Each row was made from one small tree. The marks that hang from a mark follow it in brackets, in alphabetical order. Every link used is in the known rows. Write each row's tree.
Known rows
bagu[livi[tezi[tade]] vune]: [  5 -38 -21  25 -23  -5  10 -26  -1  15  16   7  33  -1   0 -15  25  -8
  13 -30   5  24 -17   7  22  34   9 -14   8  56  -8  -6   0  21  19  -2
 -14   3 -10   4 -20  21   6  -1 -25]
livi[vune]: [ 10 -17   3  22  -6  28  -2  17   2 -27  16   9 -22  19  -7  13 -16   8
  26 -16 -15  -5   4  21  -1  14   5 -50  33   7  -1  25   0  -2 -12 -10
  -4 -22  -5  21  -3  29  11  41   2]
bagu[livi]: [  6 -19 -16   1 -19   8  12   4  -9   5  18  -7   7  -3  -6   2  -9  -5
  28 -15   6  11   5  13   8  -6   5 -23   3  13  -5  11 -15   5 -13   8
 -15 -34   7  16 -19  20  14   8 -14]
reve[nodeser[livi]]: [-25  -7  -4 -10   0   8  15  16  -6   5  12  19 -30  -1   8   4 -10  13
  19   7  -5 -22  27   2   1 -12 -10   6 -11  -5   4   3  -9   1 -10  -9
  -8  -2   2  -9 -21  -1  13  -5   5]
tade[bagu[vune[nimat]] livi[tezi[nodeser]]]: [-32  -6  -3   5  22 -43  -5  21 -11 -10   1  -1   9  -5   6 -26  18   8
 -48   5   5  11 -24  -6  -6   0   0  24 -26 -19  -7  -9  32 -32  -2  20
  13   4  16   7  20 -18 -16 -14  47]
bagu[nimat[nodeser] tezi vune[reve]]: [ 25 -14 -26   1 -14 -48 -10 -22  31  17   1   0   3   5   9 -29  20  36
 -30  28 -17   6 -11  14  30  27   1 -52 -42   8  15 -10  14  -4  20  11
 -23  17   1  35 -15   6  14  -2 -16]
reve[nimat nodeser[livi]]: [-42  15 -13 -20 -13  -4  16  -3 -14   9  16  20 -29 -10  13   9   3  12
  17  38  -1 -45   6 -21  -3  -9  -4  15 -28 -15  -4   0 -12 -12 -12 -20
   7  -6  -2 -17 -14 -22 -10 -13  13]
tade[livi nodeser[bagu]]: [-14  22  19 -19  36   0  -3  56  -2 -22  -4  12   3 -10 -24  -3 -16 -30
   5   4  -6   9 -18  -8 -37 -40 -16   6  17 -32 -12 -15   6 -16 -24  24
   1 -26  36   6   2 -25 -25 -14  10]
reve[livi nodeser[vune]]: [-24   0  -3   2 -24  18  10  15 -15  15  25  18 -21 -24  -1 -12  -8   5
  30 -10  12 -12  28  27 -11   0 -22  -2 -17  -6  -5   5  -8 -17  40  12
   9  25  -9   0 -20  -1 -40 -17   3]
livi[nimat]: [-13 -23 -19  -6  -9  22  13 -11  10 -12   4 -13 -13  22  14  31 -20   4
  -4 -20  -6  14  -1  13  -4 -13  15 -20  14 -31 -15  40   9   7 -10 -22
  23 -21   8  22  27  20  27  36  -5]
vune[reve tezi[nimat[nodeser[bagu[livi]]]]]: [ 15  17  18   8  28 -23 -12  -2   7  20 -10 -15   0  15   9 -19  16  -1
   3 -14   6  23  11 -19   0  -1   7  17 -26  11   5 -24  -2  14  -9  -9
   4  15   5  -8  -5  -1  12 -30  -3]
nodeser[bagu[tezi] vune[nimat]]: [ 24   8   6   2 -16  16 -16  11  15 -15  -1 -28 -18  -6 -45  37 -41  15
  -9  -3 -12  24   4   4  -1  -4  -6 -12  -7 -10  25   5  24  17  -3  16
 -26 -24 -21 -14  28 -13 -13   1  -1]
vune[reve[nimat] tezi[tade]]: [-11   1 -13   9   0   0   0 -23  14   5 -41  -9   6   3  37  15  24 -12
  19  24   5  -4  19 -17 -13  -7  13   4  -1   6  -5  19 -10  -9 -10 -18
  22  36  28 -21 -15 -17 -21 -25 -22]
nodeser[bagu[tezi vune]]: [ 22  -5   3  11 -11  -6 -17  20  19 -14   2 -18 -10 -11 -19  14 -14  16
  12 -12 -16  26 -16   0  -6  12   0 -26 -11  16  -7  -3  26  29   3  11
 -21 -21  -1  17  -7 -19  -9 -11  -7]
tade[livi[tezi vune[reve]]]: [-26 -21 -11   6   4 -15   2  -1   4 -15   2  15  11  21  19 -11  22 -28
 -20 -12  -2  26  -3 -13  -9   4  -1 -37  20   3  19   0  31 -26  14  -3
  24  12   7  19   5  13  -4  -5   2]
reve[tade[vune] tezi[nimat[nodeser[bagu livi]]]]: [ -9  11  26 -17   9   8   3   6   0  25   3  -9  -5  -2 -18 -11  14   2
  25 -30  21  12   3 -33 -28  -3  11  21 -15   5  29 -39  -3   5  10 -25
  11   6 -28 -27   0 -14  25 -18   8]
reve[bagu[livi vune] nimat tade]: [-14 -17  -5 -16 -45 -13  24 -14 -29  22  25 -25  18 -48  -1 -13  30   6
  41  24  24  -5 -15 -20 -17  31  21   6 -22  30  -8   6 -19 -10  22  34
  19 -15 -12   2  -9 -22 -49 -28 -13]
tade[bagu[nimat tezi] livi nodeser[vune[reve]]]: [-23  16   4 -31 -14 -34 -21  15  -9   3   3  17  39 -27 -15 -28  21 -18
 -65  48  -7   1 -28  11   3 -39 -23  11  -1 -54  13 -26  -1 -32  20  43
  13  -8  38  13  15  -6 -23 -14  18]
nodeser[vune[reve]]: [ 11 -16  -7   9 -14  27 -15 -12  13  -8  -6  -3  -6  -4  -8  13 -19   2
  21   5  -2   7  29  24  -1  12 -14 -34  15   7  16  16  -6  -1   2  22
   1   0   0  -1   3  15  -3 -10 -32]
bagu[livi[nimat[tade[vune[reve]]]] tezi[nodeser]]: [ 22  12 -34  -3 -19  -1  29 -67 -10  46   3  -9  18   7  14 -34   7 -15
 -53   2   5   2 -13   4  33   3   1   6  21   2  -7 -20 -20   5  27 -16
 -11  21 -23  37   4  14  34  15 -23]
vune[reve[bagu]]: [ -4 -21 -26 -18   6  -8 -21   1   1 -20 -17  -9 -13  -7  33  14  -3  -9
  16  12   5   1  24  -2   3 -11  -1   5   0 -10   1  13  12 -13   0  19
  19   4  26  24   0   1  -8 -18 -18]
nimat[tade[vune]]: [ 25   0   1  -2   2  29  -3  -1   5 -14 -21  -8  -4   7  13  13 -35   0
   4  -7  -5  -9   3  17 -15  15  -4 -35  13  -2  -7  14 -27  -9 -12   5
 -15 -20 -21   6 -21  17  20  47 -20]
nimat[nodeser[vune[tezi]]]: [ 10 -18  19  19  10  22 -11  19   6  -6  -7  14 -16  15 -16 -18 -12  29
  15  -5   3   0  18  30 -32  -1  -2 -37  -9   4  22  26   8  -2  -8   0
 -21  11 -20 -16 -31  13   8  17 -12]
vune[tezi]: [ -7 -10  -2  18  -3  19   2  31  12 -10 -27 -16 -13  13  16  14 -15   0
  18 -16  -4  14  20  16 -26 -20  20 -26 -10  -6  -1  37   8  -1 -23 -14
   9  -5  16   1 -36   2   8  16   2]
nodeser[bagu]: [ 12  -7   7  -2  19  13 -18  33  11 -27  -3 -14 -20   1  -8  35 -34   6
  29 -18  -2  21   2 -10 -11  -9 -10  -5   2  -2 -11  19  13  13 -27   8
  -7 -27   3   6   7  -9   2  -4  -7]
bagu[vune[nimat reve[livi tade]]]: [ -1 -10  -7   9 -19 -18  37   0   8  16  -5 -52 -11 -17   0   7  12  15
  16   4   1  35  30  -1 -13  37  22 -25 -18  13  19 -11 -14 -37  22  43
  18  22  10  11   9 -14 -34 -54 -16]
vune[nimat]: [  5  -9 -17  -4   0   9   6  18  11 -20 -14 -28 -29  17  -1  37 -34  13
   3  -2 -13   5  18  15  -1  -8  17 -26 -11 -22   6  25   3 -20 -28   2
 -10 -29  14   3  10   4   9  23   6]
tezi[nimat nodeser[livi] tade[bagu]]: [  6   7  35   2  36  -3 -26 -25  -2  18  33  29  12   5   3  -8  22   6
  23 -23  23 -33   8   8  26   5 -21  83  18  -3 -13  -9 -32  42   5 -34
  15  20  12 -32  17  15  30   3  38]
livi[nimat vune[tezi]]: [-14 -11   3  31 -18  35  19   0   3 -11   5  -5 -17  33   9  14 -10   3
 -14 -25 -18  11  -9   8 -14  -1  33 -35  37 -14  -7  38  18   8 -15 -37
  26  -3 -10  18  16  31  20  53  13]
nodeser[vune[reve[nimat] tezi]]: [-12   7  -7  16 -27  18  -8 -15   5   3 -22 -11  -3  -6   5   9  -4  -4
  10  27   3  -3  17  -2 -18   2   9 -20  -9   4  14  14  -2  -9 -11   4
  20  11  -4 -20 -11 -11 -27 -18 -19]
vune[nimat[tade[bagu]]]: [ 17  -8  11 -19  18 -12  -3  10  -9 -37 -21 -28  -9   9  16  44 -25  27
 -22  13 -12  -1  14   2   5   0  -1   2 -17 -25  -3  33  -5 -21 -23  25
 -17 -30  -3  -8  28   7  14  24  13]
tezi[nodeser]: [  8  -6 -14  13  25  17   1  10   8  -1   2   9 -22  15   5  -7 -21   7
  24 -11   8 -18  16  27   5  -4 -13  -4   2  -2 -17  29  -7  -5 -10 -12
  -5   9   8  14 -18   2  12  14   5]
bagu[nimat tezi[tade] vune]: [ 26 -21 -18   8 -36 -13  -5 -26  37  18   9   5  26  -9   2   3  12  19
  -1  -1  -8   1 -19  27  33  33   3 -34 -11  21 -11  17   1  32  27  -5
 -17   8   5  12 -15  12   2  26  -8]
vune[nimat[nodeser]]: [ 10 -13  -9  -5  26  -4   2  21   9 -20 -13  -8 -37  27  -7   8 -21  34
  -2   8 -13  -1  18  16  -8  -6   9 -30 -21 -22  17  19   8 -30 -29  -1
 -29 -14   1   0   4   7  19  25   1]

Write each row's tree
[ -2  -8 -23  11 -12   6   2  -3  -2 -24 -10   8 -13  16  15  13   7  -7
  16  -2 -11  -4  18  -6  14   1   7 -37  18  15   4   9  22 -14   4 -10
   4   4   5  21   4  17   3  -5  -9] -> livi[vune[reve[tezi]]]
[  7  20  -7 -17 -12 -35  22 -28   1   5  -9  11  26  -9  14  -3  13  -2
 -32  38 -11 -27 -12 -23  45  32  -1  -5 -17  25   2 -24  -2   6  -3  21
  -8   6 -13   8   0   0   5 -21 -20] -> bagu[nimat[tade[nodeser[livi]]] vune[reve[tezi]]]
[ 23 -10  -5 -11 -21 -17  10 -13 -21  -8   9 -20   7 -27   2   4  -8  15
   0  13   4 -13  -7  -2  21  39  15   2 -16  28  -7  -1   2  12  -3  41
 -24 -28 -21  11   6   5 -19   5  -4] -> reve[bagu[livi vune[nimat[tade]]]]
[-27  17   1 -29  22 -26 -18  -6  -7  -8 -24  19  37  -6  27  -6  47 -41
  -3   7   9 -10  10 -10   3 -36 -10  47   2 -27 -18 -26   2 -16  20  -3
  30  20  64 -10  19  -5 -14 -37  16] -> vune[reve[tezi[nimat tade[bagu livi nodeser]]]]
[ -3 -29  -2  33  34   8 -13  -4 -10 -16  15  39   3  31  15 -16  25   1
 -12 -28   3  -3 -11   7  17   8 -16  27  40  14 -15  18   8  -5  24 -34
   6  41 -12  -3  11  21  18  27  19] -> livi[tezi[nodeser tade[bagu]] vune]
[ 13   6  -7  13 -11 -19   3   7 -29   2  30  -2  -6   2 -18 -24  13  15
 -30   8  -6  -5 -14  12  29 -13   3  13   8  -9   1 -11  -4 -12   3   1
 -25 -14   0  26   9  13  12  16  35] -> tade[bagu[livi[vune[nimat]] tezi[nodeser]]]
[-26 -32  10  -1  -4   2  36  15   4  -1   2 -17   7  16  -2   4  13  -9
 -12 -20   3  41  10  -9 -34  13  12 -37   6  -2  30  19  12 -42  22   4
  22   7 -12  -8  18   4  -7   6  15] -> reve[tade[livi[tezi vune[nimat]]]]
[ 19  -8  32  -8  11   1 -19   7   2  -3  28  17 -14   2 -50  -8  -9  33
   6  -4   3  12  -2  -5 -15  -2 -22  -4  -1  13  52 -19  22  36   0   2
 -42  -8 -43 -20  -3  -5  18 -17 -17] -> nimat[nodeser[bagu[tezi] livi vune]]
[ 14   0  32  28  14 -15 -11 -29  24  23  -7  10   8   9   7 -26  35  16
  19  -6   2  -3  15   3   1  41  14   3  -3  42  16 -31 -11  35   1 -17
   1  41   6 -26 -19  12  12 -25 -10] -> bagu[vune[reve tezi[nimat[nodeser[livi]] tade]]]
[ 24   7  -3  12  28   5   2  13  -7  11  22   3 -10  -5 -18 -10 -22   2
  28 -19  15   1  -2  -6  18  -2 -21  27   8  19 -23  -2  -6  18 -20   5
 -20  -4 -11   9  -2  -8   3 -15   2] -> tezi[nodeser[bagu[livi]]]
[ -4  48  -1  14   7  29 -13  61   7   6 -30  -4 -11  -2 -17 -11 -39 -23
 -32   7 -18   1 -41  -5 -23 -39  19   8  18 -34 -13 -32 -18 -17 -48  -5
  14 -14  10   7 -26 -19   0  33   9] -> tade[nodeser[bagu[nimat]] vune[tezi]]
[ 22  -2  16  23   1   0 -15  15  31   3  -4  -7   8 -14  -1  19 -11  17
  13 -11  -3  16 -22 -12   9  31   4   2  -6  29 -25  12   8  44 -24   9
  -3   9  -9 -15  -1 -12 -17   1   1] -> nodeser[bagu[nimat vune[tezi[tade]]]]
[  9  -9 -18  -4 -11   8 -21  -6  -2   3  10  12  -9 -14  -3 -17  -9   1
   4   2  15 -20  10  30   6 -10 -13  15  -5  -7   3  18  24  13  34  -1
  -1  15  -9  14 -16  -4 -15  11   5] -> reve[bagu[tezi[nodeser[vune]]]]
[ 10  20  37 -30  42  -5   7  30  -4 -28 -12  10  17  -5  -4   7 -18 -19
  -6   7  -3   0 -11 -11 -29 -11 -29   4  11 -14 -17   3  -4  -7 -14  32
 -19 -20   4  -4   7 -15 -17  -4  -3] -> nimat[tade[livi nodeser[bagu]]]
[-15  20  18   0   9  10  15  17  -4  -8  21   1 -12  -2 -37   8 -17  -2
 -15   0 -22   4 -36 -19  -8  -6  12  20  35 -11  -1 -36   2  25 -33   1
   3 -30  -1   7  27 -10  13  -7  -2] -> tade[nodeser[bagu[vune] livi[nimat]]]
[-23   1 -33 -25 -27 -43   4 -16 -43   1  19  20   7 -33  11 -34  45  10
  22  34  23 -38 -31 -33   4   4  20  13 -53  24 -10 -16  37  -4   8   6
  -8 -12 -18  14 -21 -24 -39 -31  -1] -> reve[bagu[livi vune] nimat[nodeser] tezi]
[  5 -18 -19  25  18  24   1 -29  12   9  -6  15   0  24  -5  -1  -6   0
 -13 -24  11  -2  14  21  19  16 -12  19  11  16   7  19  10  -1  19 -25
  -5  47 -21 -31  13   7   9  17  -3] -> livi[tezi[nodeser[vune[nimat]] tade]]
[  2   9  18  14  16   5   3 -19  -3 -17  11  21   9  50  13  -3   6 -24
 -34 -34 -21 -10 -13   7  16  24   2 -17  18   5  -8   3  -1  -5  30 -40
  18   0 -26   1  16  37  32  63  15] -> livi[tezi[nimat[tade[nodeser]]] vune]
[ 29  15  21 -14  29   4  14  16 -17 -16  -3   0  11  -1 -12   7 -24 -13
  -1   0  -8   0 -10  -8   2  -4 -20   9  15  11 -19  -3 -21   4 -15  25
 -34 -28 -13   1   1   0   6   6 -21] -> nimat[tade[nodeser[bagu[livi]]]]
[-42   1  19   1 -38   9  28   8 -40  34  11 -11   9 -43  -1 -22  31  17
   8  37  17  -8  10 -14 -31  -8  -7  32 -35   0  -9  13 -38 -37  26  24
  11  17 -16 -43 -11 -28 -44 -31  15] -> reve[nimat nodeser[vune[tezi]] tade[bagu[livi]]]
[-43  -3 -12 -17  20  -8  11  34  -3 -13 -12  21  18  16   5 -18  10 -45
 -30  -6  -5  13 -15   4 -29 -41   1 -13   5 -32   2  -6  17 -41   3  -5
  19  -8  36  12 -16  -7  -2   5   8] -> tade[livi[tezi] nodeser]
[-16   5 -28  -8 -35   9  -4 -31  -5  -9 -13  -1   1 -13   5  18   6  -9
  18  28   7 -17  16 -12   2   0  -3 -16 -18   5   9  11  15 -11   6   3
  13   2  -3 -10   6 -12 -26 -31 -23] -> nodeser[vune[reve[nimat tezi]]]
[-11  43   0  -1  -4  20  10   6 -14  -4 -38  -2  -3   4  14  -5 -13 -24
 -18  36 -12 -36 -22  -4 -37 -16  20  -9   3 -23 -14  -2 -34 -36 -27 -13
   7 -13  -6  -6 -33 -19 -12  39  -6] -> reve[nimat[tade[nodeser vune[tezi]]]]
[ 23  15  11  18   6  -6  -9 -58  18  34  28  27   8  20  -3 -21  34  -8
   5 -17   4 -24  16  12  39  23 -12  24  31  21  14 -24 -16  45  39 -50
   1  47  -2  -6   5  20  28   1  12] -> bagu[tezi[nimat nodeser[livi[vune[reve]]] tade]]
[-16 -20  -8  -1   7   7 -18   2  -6 -10   0  28  32   9   1   1  13 -13
 -39  -5  -4   5 -26  11  18 -18 -16  30  18 -16  -5   8  -4 -11  19  -3
  16  13   5 -20  17  14  12  27   2] -> livi[tezi[tade[bagu[nimat] nodeser[vune]]]]
[ -8  -2  12   4   8   2  13  17  18   0 -35 -13   8   3   8  19  -3  -9
   1  -4   6  13  20   6 -27 -16  20  -3  -1 -13   6  22   7  -8 -26  -6
   0  12  31 -31  -7  -9 -19   3  16] -> vune[nimat tezi[tade[livi]]]
[ 34  26  21  -8   1   6 -29  -7  17  -2  -8 -22  -1   4  -3  19 -24  -7
 -10 -27  -5  11 -13  -3  -3   6  -8   1  -6  -8  -8 -14  -2  32  12 -17
  -8 -18 -19   4   5  -3  15  30   7] -> nodeser[bagu[tezi[nimat[tade[vune]]]]]
[  3  22 -12 -11  -1 -24  -4 -15   6  28   3  -8  -8 -11  11  -8  11  -7
  -4   3  -6  11  18 -13  32  -8 -19  24 -26   2 -15 -33  -4  10  28  -4
  -3  17  15   8   7 -11  -2 -37   1] -> vune[reve[nodeser[bagu[livi tezi[nimat]]]]]
[ 22  15  23 -19   2   3 -10  -1   5   4  15  -5   5  -9 -10  30 -37   9
 -15  -2   4   2 -29 -38  16  19 -12  14   8   6  16 -17 -14  38 -39  11
  -8 -31 -49 -13  11  -5  28  16  -6] -> nodeser[bagu[nimat[tade[vune]]] livi]
[ 11  -8   2  10 -18   5  11  -6  -2   4  30 -20   2 -14 -23  12 -14  10
   8 -22  -2  29 -35 -18   9  22   9  -1  13  19 -24  -8   8  39 -17  15
  -7 -35 -15  21  30   2   2  -9 -12] -> nodeser[bagu[livi[nimat] vune]]
[-42 -17   6 -49 -13 -14  12   5 -15   3   6 -13  18 -39  21   7  26 -11
  31  24  34  -5  -1 -28 -52  -9   3  11 -22 -22   1  28   1 -33  19  24
  44  -5  12  -9   4 -36 -58 -28  13] -> reve[bagu nimat tade[livi]]
[ 32  27  40  24  44   8 -21 -40  14  23  39  30  -2  13 -17  -4  13  -4
  31 -28  14 -23   6 -21  37  40 -27  63  50  37  -2 -37 -20  60   4 -36
   7  42 -18 -29  36   9  16 -19  15] -> tezi[nimat nodeser[bagu livi[vune[reve]]] tade]
[-20   2 -19  14   7   2  10  19  10  10 -45  -4 -29   4  42  -6   1  -1
   1  17  -9   1  43   2  -8 -21   1  -6 -24  -6 -10  11  -1 -29  -4  -5
   9  42  28  -2 -32 -11  -8 -26  -2] -> vune[reve[nodeser] tezi]
[ -5  29   5 -18  22  -9 -10 -18   6   2 -16  12  15   1   3  17  25 -33
  15  -5   4  -8  13 -33  22 -19  -5  54  12   6   4 -42   3  26   1 -22
  14  21  26 -24  23 -13   6 -50  -9] -> vune[reve[tezi[nimat tade[nodeser[bagu livi]]]]]
[-16  10 -23 -16  -9  13 -10  10 -18 -19 -22  17  -2 -15  -6  -8  -3 -30
  -2  25  -2 -22  13   9   0 -30  -5  13  12 -14   5 -14  16 -23  11  18
  11   8  22   5   0  -7 -25 -21 -17] -> tade[nodeser[vune[reve[bagu tezi]]]]
[  0   3   7  -2  -7  -7 -14   3 -14   1  16  -5 -12  -7 -29  -3  -5  23
 -30  16   0  -7   4  13  12 -21  -6  33  -5 -24  29  -8   4   2  -3   5
 -15  -8  -7  -8  14  -5  14  -3  29] -> tade[bagu[tezi[nodeser[livi vune[nimat]]]]]
[ -4 -19 -31 -12 -44  -3  26 -32  -5  21  21 -20  15   8   1   3   7  -8
 -23 -18  -1  28 -14  12  19 -24  20 -20   3 -14   1  13   9  20  18 -24
  -3 -27   4  37   5  20  31  21  -9] -> bagu[livi[nimat] tezi]
[ 22  11  37 -14  33  -3 -36  -6  -7  -9  -3   8  -3  15  13 -16  -2  21
 -13  -7   2 -20  -9  18 -11  12 -12  10 -12 -25  -9  -9 -31  -5   3 -10
  -7 -15 -18  -4   3  23  36  51  17] -> tezi[nimat[nodeser tade[bagu vune]]]
[ 11  13   3  36 -17   4  30  11  -3  17 -14 -12  14  -9 -24 -23   4  -4
  -1   7 -13  -1  -9  16   4   9  34  -6  11  29  -8 -25 -22   0 -23  11
 -29  -1  18 -12 -24   2 -17   1  -4] -> bagu[livi vune[nimat tezi[tade[nodeser]]]]
